Known rows, with every step that occurs:
j/a: [-1.62, +0.95, +1.63, +0.57, -2.80, -3.47, -2.12, -1.97, +0.14, +3.16, -1.25, -1.20, -0.27, +2.71, +2.79, +1.58, -2.81, -1.25, +1.51]
a/g/n/j/s/z: [-2.80, +1.30, +3.44, -2.11, -0.55, -1.72, -2.37, -1.74, +0.76, +1.62, +0.23, -6.62, +1.20, +1.18, +2.82, +1.61, -0.97, -0.26, -1.14]
j/s/g/a: [-1.19, +1.24, +2.32, -1.92, -3.42, -0.97, -0.82, -2.22, +1.45, +0.87, -0.98, -3.33, -0.23, +1.91, +2.48, +0.47, -0.19, +1.28, -0.43]
j/a/g/n: [-3.04, +1.52, +2.20, +0.72, -1.90, -3.51, -1.02, -1.30, +2.15, +3.38, -0.97, -4.26, -0.40, +3.49, +2.75, +2.36, -2.69, -1.45, +1.36]
z/a: [+0.05, +0.88, +2.40, -1.78, -4.76, -3.33, -1.99, -4.73, +0.38, +2.42, -0.35, -0.76, -0.06, +2.87, +0.66, +1.11, -3.14, -0.56, +1.62]
n/j/s/g: [-1.24, +2.47, +2.17, -1.39, -0.57, -1.06, -2.39, -1.91, +1.10, +1.17, +0.45, -3.39, -0.11, +1.90, +1.82, +2.05, -0.67, +1.69, -0.58]
z/s/g: [+0.03, +2.28, +0.52, +1.01, -4.44, -2.91, -1.47, -3.63, +2.11, +1.88, -0.96, -0.80, +0.04, +3.17, +0.54, +1.25, -2.72, +0.13, +2.45]
s/g: [-0.62, +1.75, +0.68, -1.02, -3.61, -2.62, -1.07, -2.39, +0.98, +2.41, -0.79, -1.58, -0.12, +2.91, +1.70, +2.51, -1.39, +0.27, +1.88]
j/s/n/z: [-2.41, +0.15, +3.55, -2.32, -1.37, -2.66, -1.01, -0.15, -0.92, -0.12, -2.16, -0.98, -1.84, +3.06, +4.01, +0.93, -2.35, -1.49, -1.53]
j/s/n: [-3.09, +0.93, +2.03, -1.74, -0.86, -2.89, -0.84, -0.61, -0.70, +0.85, -2.02, -2.22, -1.09, +2.64, +2.60, +0.81, -1.94, -1.17, +0.01]
g/n/z: [-1.53, +0.60, +3.24, -1.85, -2.65, -3.93, -1.67, -1.69, +0.35, +2.58, -2.09, -0.80, -2.06, +2.51, +2.48, +3.34, -2.48, -1.53, -1.02]
n/j/s/z/a: [-0.18, +0.63, +4.15, -2.82, -2.38, -1.25, -3.83, -4.42, -1.00, +0.90, +0.93, -3.83, +0.93, +0.87, +1.58, -0.01, -2.04, +0.19, -0.71]
g/n: [-2.26, +1.33, +1.74, -1.39, -2.17, -4.16, -1.46, -1.99, +0.43, +3.44, -1.91, -2.06, -1.18, +2.13, +1.01, +3.16, -2.13, -1.26, +0.60]
s/z/a: [+0.48, -0.16, +2.69, -2.51, -5.34, -2.81, -2.58, -4.99, -0.94, +2.28, -0.27, -2.05, +0.80, +1.84, +1.51, +0.53, -2.84, -1.28, +1.58]
g/a/j/s/n/z: [-0.94, -0.09, +4.06, -3.03, -2.59, +0.57, -0.68, -0.95, -1.16, -1.36, -2.35, -2.61, -1.78, +3.10, +3.06, +0.86, -0.93, -0.64, -1.85]
g/n/j/s/z: [-2.50, +0.88, +3.38, -2.49, +0.11, -2.12, -3.23, -1.74, -0.81, +2.01, -0.64, -5.38, -0.23, +0.22, +1.89, +2.13, -1.14, -0.30, -1.69]
z/a/j/s/g: [+0.05, +1.26, +3.67, -2.74, -3.21, +1.19, -1.23, -4.46, +0.24, +0.06, +0.99, -3.73, -0.82, +3.33, +0.25, +1.10, -1.46, +0.03, +1.56]
j/s/g: [-1.87, +1.46, +2.15, -1.50, -2.18, -1.59, -1.15, -1.98, +0.75, +1.45, -0.47, -2.48, -0.38, +2.46, +2.45, +1.18, -0.94, -0.02, +0.50]
n/j/s: [-2.03, +1.93, +2.63, -1.48, -0.77, -2.08, -2.77, -2.22, -0.02, +1.63, -0.07, -2.38, +0.38, +1.35, +1.97, +1.34, -1.30, +0.79, -0.95]
j/a/g/n/z/s: [-1.77, +1.39, +3.44, +2.13, -3.14, -3.41, -1.62, -2.24, +3.00, +1.81, -1.40, -2.27, -0.97, +4.18, +3.11, +1.14, -4.40, -1.90, +0.43]
g/a: [-0.48, +0.82, +1.45, -1.37, -5.13, -2.95, -1.46, -2.99, +0.81, +2.43, -1.82, -1.30, +0.33, +1.88, +1.90, +1.20, -1.30, +0.49, +0.21]

Rows:
[-0.97, +1.14, +2.96, +0.11, -3.49, -4.22, -1.97, -2.84, +1.38, +2.08, -2.37, -0.21, -1.79, +2.75, +1.26, +2.01, -3.76, -1.48, -0.24]
g/n/z/s
[-0.63, +1.02, +4.09, -2.44, -3.08, -0.93, -2.93, -4.49, +0.59, +0.44, +1.85, -5.22, +2.34, +1.86, +2.46, -0.61, -1.94, +0.23, -0.22]
n/j/s/z/a/g
[-0.58, +2.32, +2.45, -1.63, -1.93, -0.43, -2.21, -2.18, +1.74, +0.64, -0.11, -4.26, -0.08, +1.42, +1.86, +1.32, +0.11, +2.93, -1.60]
n/j/s/g/a
[-1.41, -0.35, +3.27, -3.05, -3.05, +0.50, -1.81, -3.00, -2.56, +0.86, -0.49, -3.53, +1.01, +1.40, +2.32, +0.61, -0.74, -1.91, +0.83]
a/j/s/z
[+0.75, +0.96, +2.80, -2.31, -4.91, -0.75, -1.82, -5.15, -0.46, +1.62, +0.13, -1.58, -0.19, +3.39, -0.34, +1.72, -2.50, -0.75, +2.33]
z/a/j
[-3.30, +2.49, +3.18, -1.32, +0.03, -2.15, -1.74, -1.47, +2.02, +1.73, +0.17, -5.42, +0.23, +2.16, +1.97, +2.16, -1.27, +0.44, -1.01]
a/g/n/j/s
[-1.86, +0.77, +3.00, -2.19, -2.42, -0.10, -1.30, -2.69, -1.18, +1.01, -0.46, -2.21, +0.04, +2.34, +1.50, +1.16, -1.02, -1.16, +0.81]
a/j/s
[+0.80, +2.09, +0.64, +0.64, -5.75, -2.24, -1.28, -3.92, +2.77, +1.37, -1.59, -1.67, +0.09, +2.64, +0.57, +0.42, -1.98, +1.36, +1.35]
z/s/g/a
[+1.52, +0.20, +4.22, -2.67, -5.25, -0.53, -1.92, -4.80, -0.69, +0.73, -0.06, -0.52, -0.99, +3.73, +1.04, +1.96, -2.99, -1.23, +0.81]
n/z/a/j
[-2.36, +0.11, +4.63, -3.08, -3.05, -1.82, -1.45, -3.92, +0.64, +1.25, +0.40, -5.97, +0.59, +2.00, +2.36, -0.08, -2.27, -1.70, +0.09]
j/s/z/a/g/n
[-0.45, +3.61, +0.91, +0.83, -1.34, -2.93, -2.58, -2.93, +3.08, +2.14, -0.76, -3.46, -1.30, +2.50, -1.01, +3.32, -2.47, +1.42, +0.76]
z/s/g/n/j
[-2.20, +0.81, +3.67, +0.28, -2.37, -3.33, -1.18, -1.02, +1.87, +2.39, -1.16, -2.98, -1.32, +3.94, +4.27, +2.51, -3.05, -1.88, -0.30]
j/a/g/n/z
[+0.26, +0.88, +1.68, -1.87, -5.17, -0.41, -1.15, -3.41, -0.08, +1.59, -1.43, -2.11, +0.43, +2.53, +0.91, +1.77, -0.68, +0.26, +1.08]
g/a/j
[-1.65, +0.60, +2.58, -2.53, -2.21, +0.33, -0.48, -1.31, -0.95, -0.55, -2.20, -3.95, -1.02, +2.72, +1.60, +0.66, -0.61, -0.10, -0.33]
g/a/j/s/n
[+1.55, +1.40, +2.19, +0.11, -6.09, -2.03, -1.48, -3.63, +2.61, +0.41, -1.78, -0.34, -0.68, +3.10, +2.05, +0.63, -2.32, +0.98, -0.18]
n/z/s/g/a
[-1.38, +1.56, +2.98, -1.67, -3.92, -3.51, -0.97, -4.03, +2.36, +2.45, -0.03, -3.77, -0.19, +3.46, +0.78, +1.79, -3.03, -0.84, +1.43]
z/a/g/n
[-0.49, +2.83, +0.50, +1.04, -1.64, -3.73, -2.62, -2.19, +1.02, +0.81, -1.71, -1.61, -0.46, +2.96, -0.05, +1.63, -3.49, +0.62, +0.98]
z/s/n/j
[+0.16, -0.09, +5.69, -3.34, -3.76, +0.46, -1.83, -4.45, -0.99, -0.36, +0.24, -1.18, -1.13, +3.22, +1.87, +0.53, -2.51, -1.28, -0.32]
n/z/a/j/s
[-1.24, +3.06, +0.82, +3.05, -1.28, -2.91, -2.21, -1.61, +2.67, +0.75, -0.67, -3.74, +0.33, +4.37, +1.80, +0.81, -4.08, +0.27, +1.68]
z/s/n/j/a/g
[-2.32, +0.86, +2.37, -2.25, -0.93, -0.30, -0.66, -1.02, -1.64, +0.03, -1.60, -3.18, -1.13, +3.18, +1.49, +1.39, -1.45, -1.35, +0.87]
a/j/s/n
[+1.53, +2.04, +0.93, +0.07, -5.75, +0.33, -1.07, -4.36, +2.02, +0.52, -1.16, -2.52, +0.10, +3.25, -0.45, +1.10, -1.41, +1.05, +2.27]
z/s/g/a/j
[-1.40, +2.88, +1.68, +0.68, +0.53, -2.50, -2.80, -0.92, +2.07, +3.02, -0.50, -4.96, -2.16, +2.58, +1.13, +4.50, -2.02, +1.11, +0.23]
s/g/n/j/a
[-0.35, +1.32, +2.47, -1.34, -5.47, -2.88, -1.06, -4.69, +1.86, +1.87, +0.59, -2.10, +1.34, +3.82, +1.57, +0.39, -2.96, -0.56, +2.13]
z/a/g
[-1.02, +0.73, +5.34, -3.07, -1.95, -1.54, -1.55, -3.02, +1.31, +0.57, -0.21, -3.12, -3.12, +2.92, +2.06, +1.93, -2.42, -0.38, -1.46]
j/s/g/n/z/a
[+0.75, +0.52, +5.18, -3.29, -3.56, +1.42, -1.52, -4.15, +0.06, -0.84, +0.73, -2.41, -1.62, +3.74, +1.81, +1.28, -1.86, -0.41, +0.02]
n/z/a/j/s/g
[-0.97, +2.26, +0.62, -0.95, -0.83, -3.38, -2.17, -0.98, -0.04, +1.59, -1.46, -2.24, -0.66, +2.71, +1.14, +3.00, -2.27, +0.62, +0.28]
s/n/j
